Each row was made from one small tree. The marks that hang from a mark follow it in brackets, in alphabetical order. Every link used is in the known rows. Write each row's tree.
Known rows
pezusi{dide gavemom lapef{fugam} mabazuv vini{repa}}: [.48 -.02 .36 .04 .47 -.60 .15 .26 -.22 .34 .17 .05 .23 .00 .50 -.32 -.09 .36 .31 -.24 .46 .05 .08 -.23 -.15 .29 -.40 -.20 .01 .04 -.04 .37 .11 -.19 -.05 .16 .71 -.06 -.07 .17 -.11 .31 .20 .03 .32 .26 -.23 -.03]
fugam{negib}: [.12 -.32 -.09 -.09 -.12 .01 -.07 .11 .14 .01 .13 .09 -.15 .04 -.01 -.02 .15 .08 -.05 -.05 .22 .01 .17 .09 -.05 .23 .11 .09 .00 .02 -.17 -.04 .08 .03 -.16 .05 .08 .05 -.09 -.01 -.16 -.09 .01 .00 .07 .12 .02 .09]
bunopim{gavemom}: [.01 -.32 -.07 -.01 .02 -.05 -.09 -.06 .16 .08 .15 .20 -.18 -.04 -.11 -.04 .10 .07 .06 .05 -.01 .07 .08 .12 -.05 .06 -.13 -.09 .01 .19 -.14 -.05 .01 .01 -.18 -.10 -.10 -.04 -.10 -.01 -.01 .02 -.12 .04 -.07 .16 .21 .09]
dide{pezusi{lapef mabazuv vini}}: [.33 -.11 .24 .09 .32 -.36 .07 .09 .10 .14 .13 .16 .14 .27 .28 -.26 .09 .20 .16 -.01 .22 -.11 .17 -.17 -.08 .25 -.08 .02 .16 -.02 -.12 .29 .04 -.26 -.06 .13 .26 -.01 -.06 .11 -.10 .08 .09 .01 .19 .14 -.07 .03]
pezusi{gavemom lapef mabazuv vini{repa}}: [.48 -.07 .23 .08 .37 -.49 .00 .22 -.04 .41 .14 -.04 .24 .10 .27 -.28 -.01 .32 .28 -.17 .37 -.11 .04 -.13 -.08 .29 -.34 -.16 .05 -.05 -.08 .30 .07 -.20 .06 .18 .33 -.03 -.14 .08 -.07 .35 .15 .05 .20 .06 -.07 .09]
mabazuv{pezusi{dide gavemom lapef{fugam{negib}} vini}}: [.36 .06 .11 -.05 .42 -.55 .02 .38 -.34 .01 .20 .05 .15 -.18 .45 -.16 .00 .13 .03 -.25 .37 .06 .33 -.26 -.38 .22 -.20 -.05 -.07 -.01 -.12 .26 .23 -.13 .02 .42 .47 -.11 .00 .03 -.09 .22 .16 .07 .21 .35 -.11 -.07]
mabazuv{pezusi{dide gavemom lapef{fugam}}}: [.25 -.03 .03 -.03 .47 -.51 .03 .09 -.18 .04 .25 .10 .07 -.14 .44 -.19 -.01 .09 .06 -.21 .17 .15 .21 -.36 -.43 .15 -.17 .04 -.14 .19 -.15 .19 .21 -.13 -.05 .15 .38 -.23 .12 -.01 .04 .09 .07 .18 .16 .32 -.08 .06]
dide{pezusi{gavemom lapef{fugam} vini}}: [.24 -.10 .32 .08 .51 -.51 .15 .08 -.11 .02 .21 .20 .14 .07 .36 -.08 -.03 .06 .00 -.07 .29 -.07 .15 -.20 -.29 .20 -.19 .01 .03 .16 -.17 .31 .17 -.15 .03 .27 .23 .05 .06 .02 -.11 .18 .01 .11 .33 .09 -.08 -.13]
mabazuv{pezusi{dide lapef vini{repa}}}: [.38 .00 -.07 -.08 .27 -.40 -.03 .13 -.12 .06 .12 -.01 .08 .08 .25 -.19 .15 .19 .25 -.20 .21 .00 .30 -.20 -.26 .27 -.31 .10 -.07 -.01 -.10 .25 .22 -.17 .03 .16 .31 -.18 -.08 .01 .17 .12 .32 .08 .00 .39 .05 .03]
dide{pezusi{gavemom lapef{fugam} mabazuv vini{repa}}}: [.43 -.03 .43 .04 .46 -.53 .09 .12 -.20 .30 .29 .12 .25 .25 .48 -.13 -.02 .12 .19 -.14 .35 -.13 .13 -.25 -.17 .29 -.29 -.06 .10 .22 -.10 .43 .09 -.22 -.08 .19 .34 -.05 -.04 .16 -.04 .22 .27 .09 .44 .09 -.24 -.10]
dide{pezusi{lapef mabazuv}}: [.27 -.20 .18 .04 .21 -.31 .05 -.04 .16 .17 .16 .24 .06 .26 .34 -.20 .12 .16 .14 -.05 .17 -.10 .15 -.20 -.08 .23 .04 .10 .11 .12 -.18 .23 .00 -.17 -.17 -.04 .23 -.06 .02 .06 -.08 -.05 .08 .06 .18 .14 -.13 .14]
pezusi{dide gavemom}: [.18 -.31 -.01 .09 .39 -.32 .00 .07 -.05 .04 .10 .12 -.02 -.11 .16 -.18 .10 .18 -.07 -.12 .01 .09 .03 .05 -.27 .10 -.18 -.03 -.16 .05 -.09 .08 .18 -.07 -.10 .05 .26 -.08 -.09 .00 -.12 .03 -.20 .06 .12 .10 .10 -.08]
kime{mabazuv{pezusi{lapef}}}: [.27 -.01 -.06 .01 .09 -.25 .00 -.11 .21 .21 .21 -.03 .09 .20 .02 -.21 .00 .06 .10 -.19 .12 .13 .25 -.10 -.22 .24 -.04 .09 -.09 .13 -.29 .17 .04 -.18 .13 -.03 .06 -.22 .06 -.03 .04 -.05 .22 .05 .04 .10 .01 .25]
mabazuv{pezusi{dide lapef}}: [.24 -.09 -.11 -.03 .23 -.33 -.03 .03 .03 -.04 .13 .11 .00 .00 .26 -.22 .13 .18 .14 -.19 .10 .08 .26 -.27 -.32 .18 -.06 .16 -.09 .01 -.13 .13 .17 -.13 -.06 .01 .27 -.21 .04 -.04 .09 -.02 .10 .13 -.04 .37 .05 .14]
dide{pezusi{lapef mabazuv vini{repa}}}: [.41 -.09 .25 .03 .24 -.34 .03 .07 .04 .22 .18 .11 .16 .37 .35 -.20 .12 .19 .27 -.10 .28 -.17 .15 -.13 -.04 .32 -.22 .04 .14 .07 -.12 .35 .06 -.18 -.10 .07 .26 -.01 -.12 .14 -.02 .14 .27 .02 .22 .13 -.11 .02]
mabazuv{pezusi{dide lapef{fugam} vini{repa}}}: [.36 .08 .05 -.16 .31 -.43 .06 .11 -.18 .01 .19 .00 .10 .06 .36 -.15 .04 .15 .25 -.20 .29 .11 .32 -.33 -.28 .30 -.29 .07 -.04 .10 -.11 .26 .20 -.15 -.01 .10 .42 -.22 .03 .03 .12 .13 .38 .11 .13 .47 -.04 .03]
pezusi{dide gavemom lapef}: [.27 -.24 .00 .14 .38 -.48 .12 .10 .05 .06 .09 .18 .04 -.13 .27 -.23 .04 .30 .05 -.14 .17 .07 -.01 -.11 -.29 .13 -.14 -.02 -.15 -.03 -.13 .12 .16 -.10 -.02 .05 .38 -.02 .03 -.04 -.08 .15 -.17 .11 .11 .17 .00 .07]

Which tree is each row?
[.41 -.15 .28 .04 .28 -.49 .16 .34 -.11 .28 .18 .19 .09 -.13 .54 -.27 -.05 .29 .08 -.24 .43 .07 .11 -.26 -.15 .24 -.02 -.11 .01 .07 -.06 .23 .10 -.11 -.20 .17 .70 -.02 .01 .14 -.24 .11 .04 .04 .33 .30 -.36 .10] | pezusi{dide gavemom lapef{fugam{negib}} mabazuv}
[.28 -.16 .31 -.02 .08 -.25 .11 .10 .03 .16 .27 .27 .03 .21 .45 -.10 .04 .10 .08 -.09 .36 -.04 .21 -.25 -.05 .30 .13 .09 .15 .22 -.15 .22 .02 -.11 -.24 .05 .33 .01 .05 .10 -.17 -.06 .22 .04 .30 .22 -.34 .10] | dide{pezusi{lapef{fugam{negib}} mabazuv}}
[.44 -.05 .35 .08 .40 -.58 .22 .45 -.22 .26 .08 .11 .20 -.13 .50 -.29 -.06 .34 .12 -.18 .50 .08 .16 -.20 -.17 .25 -.14 -.24 .04 -.08 -.04 .31 .12 -.19 -.07 .33 .76 .08 -.09 .20 -.29 .25 .06 -.04 .33 .27 -.28 -.03] | pezusi{dide gavemom lapef{fugam{negib}} mabazuv vini}
[.32 -.12 .09 -.07 .15 -.17 -.03 .08 .04 .30 .11 -.07 .10 .25 .07 -.21 .10 .20 .28 -.07 .26 -.01 .15 .02 .02 .29 -.28 -.07 .13 .04 -.08 .18 .04 -.19 -.08 -.01 .23 -.08 -.22 .12 -.09 .09 .21 -.02 .12 .10 .06 -.01] | pezusi{mabazuv vini{repa}}
[.32 .08 .01 .04 .18 -.31 .04 .02 .13 .21 .18 -.10 .16 .19 .00 -.26 .01 .08 .15 -.16 .18 .08 .26 -.08 -.19 .25 -.16 .01 -.04 .02 -.26 .28 .09 -.27 .20 .12 .11 -.16 -.02 .05 -.01 .07 .25 .00 .03 .11 .07 .17] | kime{mabazuv{pezusi{lapef vini}}}
[.33 -.05 .40 .10 .53 -.54 .12 .13 -.14 .21 .22 .15 .21 .15 .45 -.20 -.03 .14 .09 -.07 .31 -.08 .14 -.25 -.19 .20 -.19 -.09 .13 .15 -.13 .36 .08 -.25 -.01 .27 .36 .00 -.01 .16 -.17 .19 .07 .06 .38 .09 -.18 -.07] | dide{pezusi{gavemom lapef{fugam} mabazuv vini}}
[.34 -.17 .17 .16 .49 -.46 .06 .28 -.18 .25 .07 -.01 .21 -.02 .24 -.39 .06 .29 .08 -.11 .10 .06 .10 .03 -.18 .13 -.31 -.24 .01 -.09 .00 .27 .13 -.26 -.07 .20 .47 -.06 -.25 .18 -.26 .20 -.13 -.04 .20 .11 .04 -.16] | pezusi{dide gavemom mabazuv vini}
[.20 -.22 .08 -.03 .23 -.35 .25 -.02 .11 -.04 .07 .23 -.11 -.07 .28 -.17 -.03 .29 .20 -.10 .29 .22 .11 -.25 -.15 .20 -.01 .05 -.03 .09 -.14 .08 .10 -.05 -.13 -.09 .51 -.07 .16 .01 -.06 -.04 .00 .12 .12 .40 -.12 .10] | pezusi{dide lapef{fugam}}
[.28 -.12 .16 -.01 .34 -.42 .31 .11 .05 -.08 .00 .15 .00 -.06 .22 -.22 -.05 .34 .23 -.07 .39 .21 .14 -.24 -.15 .22 -.15 -.04 -.01 -.04 -.11 .17 .18 -.15 -.02 .10 .57 -.01 .07 .05 -.12 .10 .03 .04 .14 .41 -.03 .00] | pezusi{dide lapef{fugam} vini}
[.30 -.20 .20 .03 .28 -.44 .17 .26 -.12 .05 .17 .22 .01 -.21 .44 -.11 -.07 .23 .00 -.21 .39 .11 .08 -.18 -.24 .21 -.03 -.02 -.11 .07 -.12 .12 .17 .02 -.11 .20 .57 .02 .06 .01 -.15 .11 -.03 .07 .24 .30 -.24 .03] | pezusi{dide gavemom lapef{fugam{negib}}}
[.43 -.13 .21 .19 .53 -.60 .13 .31 -.08 .25 .03 .06 .23 -.08 .37 -.42 .01 .43 .19 -.16 .29 .03 .04 -.14 -.19 .16 -.25 -.23 .02 -.18 -.04 .31 .12 -.29 .00 .21 .60 .03 -.15 .17 -.22 .30 -.11 .00 .17 .17 -.08 .02] | pezusi{dide gavemom lapef mabazuv vini}
[.44 -.03 .34 -.05 .12 -.31 .08 .20 -.11 .24 .25 .14 .13 .30 .46 -.07 .04 .12 .20 -.11 .47 -.12 .23 -.21 -.02 .39 -.09 .02 .17 .16 -.10 .36 .08 -.13 -.15 .15 .40 .02 -.05 .18 -.07 .09 .42 -.02 .36 .24 -.32 .00] | dide{pezusi{lapef{fugam{negib}} mabazuv vini{repa}}}
[.15 -.03 -.03 -.17 .24 -.31 .03 -.10 .04 .00 .23 .09 -.03 .03 .22 -.11 -.02 .09 .18 -.13 .23 .10 .29 -.37 -.29 .20 -.04 .19 -.03 .19 -.22 .09 .11 -.11 -.03 -.01 .19 -.23 .20 -.10 .06 -.04 .20 .17 .04 .35 -.02 .18] | mabazuv{pezusi{lapef{fugam}}}
[.40 -.11 .13 .06 .32 -.43 .04 .11 .00 .21 .11 .02 .15 .03 .16 -.14 .01 .24 .21 -.18 .35 -.08 .00 -.07 -.15 .24 -.38 -.04 -.07 -.02 -.14 .22 .17 -.09 .13 .21 .20 .02 -.07 -.01 .03 .35 .09 .09 .11 .04 .07 .03] | pezusi{gavemom lapef vini{repa}}
[.31 .04 -.05 -.05 .09 -.19 -.11 -.04 -.02 .24 .25 -.21 .15 .34 -.05 -.14 .07 -.04 .10 -.18 .10 .04 .29 .06 -.21 .31 -.30 .04 -.08 .14 -.23 .24 .08 -.19 .15 .07 -.01 -.21 -.16 .04 .08 .01 .39 -.01 .10 .06 .09 .02] | kime{mabazuv{pezusi{vini{repa}}}}
[.32 -.14 .28 .06 .46 -.57 .20 .13 -.07 .25 .16 .19 .14 -.11 .51 -.31 -.06 .34 .16 -.18 .30 .15 .05 -.29 -.20 .17 -.13 -.13 -.01 .11 -.08 .23 .07 -.21 -.15 .04 .66 -.09 .07 .11 -.16 .14 -.02 .08 .28 .28 -.24 .07] | pezusi{dide gavemom lapef{fugam} mabazuv}
[.23 -.04 -.08 .07 .50 -.42 -.11 .20 -.29 -.01 .14 -.04 .16 -.08 .20 -.21 .14 .10 -.03 -.16 -.01 .03 .26 -.07 -.42 .14 -.34 -.08 -.14 .01 -.09 .22 .21 -.18 .04 .31 .21 -.20 -.15 .02 -.03 .16 -.01 .05 .10 .20 .19 -.20] | mabazuv{pezusi{dide gavemom vini}}
[.49 -.05 .26 -.06 .12 -.38 .16 .37 -.14 .26 .12 .04 .11 .07 .45 -.23 -.01 .35 .31 -.21 .59 .08 .21 -.22 .02 .37 -.17 -.12 .07 .00 -.04 .30 .10 -.14 -.16 .13 .74 .01 -.12 .19 -.12 .12 .34 -.04 .31 .41 -.32 .05] | pezusi{dide lapef{fugam{negib}} mabazuv vini{repa}}
[.28 -.17 .20 .15 .48 -.45 .01 .08 -.03 .04 .15 .19 .16 .10 .25 -.15 .05 .12 -.01 -.06 .17 -.13 .06 -.09 -.26 .18 -.19 .02 .02 .02 -.15 .29 .14 -.15 .04 .30 .14 .06 -.06 .00 -.07 .22 -.06 .08 .23 .01 .03 -.09] | dide{pezusi{gavemom lapef vini}}
[.55 -.07 .24 .13 .44 -.56 .07 .29 -.14 .36 .10 .00 .25 .04 .42 -.35 .04 .39 .29 -.23 .33 -.03 .06 -.13 -.14 .28 -.40 -.17 -.01 -.11 -.03 .36 .14 -.22 .00 .19 .57 -.03 -.18 .15 -.07 .33 .10 .02 .20 .18 -.09 .01] | pezusi{dide gavemom lapef mabazuv vini{repa}}
[.37 -.22 .14 .13 .41 -.51 .11 .17 .02 .27 .11 .15 .12 -.07 .40 -.36 .04 .39 .14 -.20 .21 .05 .01 -.19 -.19 .15 -.13 -.12 -.06 -.03 -.06 .22 .06 -.20 -.13 .05 .54 -.09 -.05 .10 -.16 .15 -.13 .05 .17 .17 -.13 .11] | pezusi{dide gavemom lapef mabazuv}
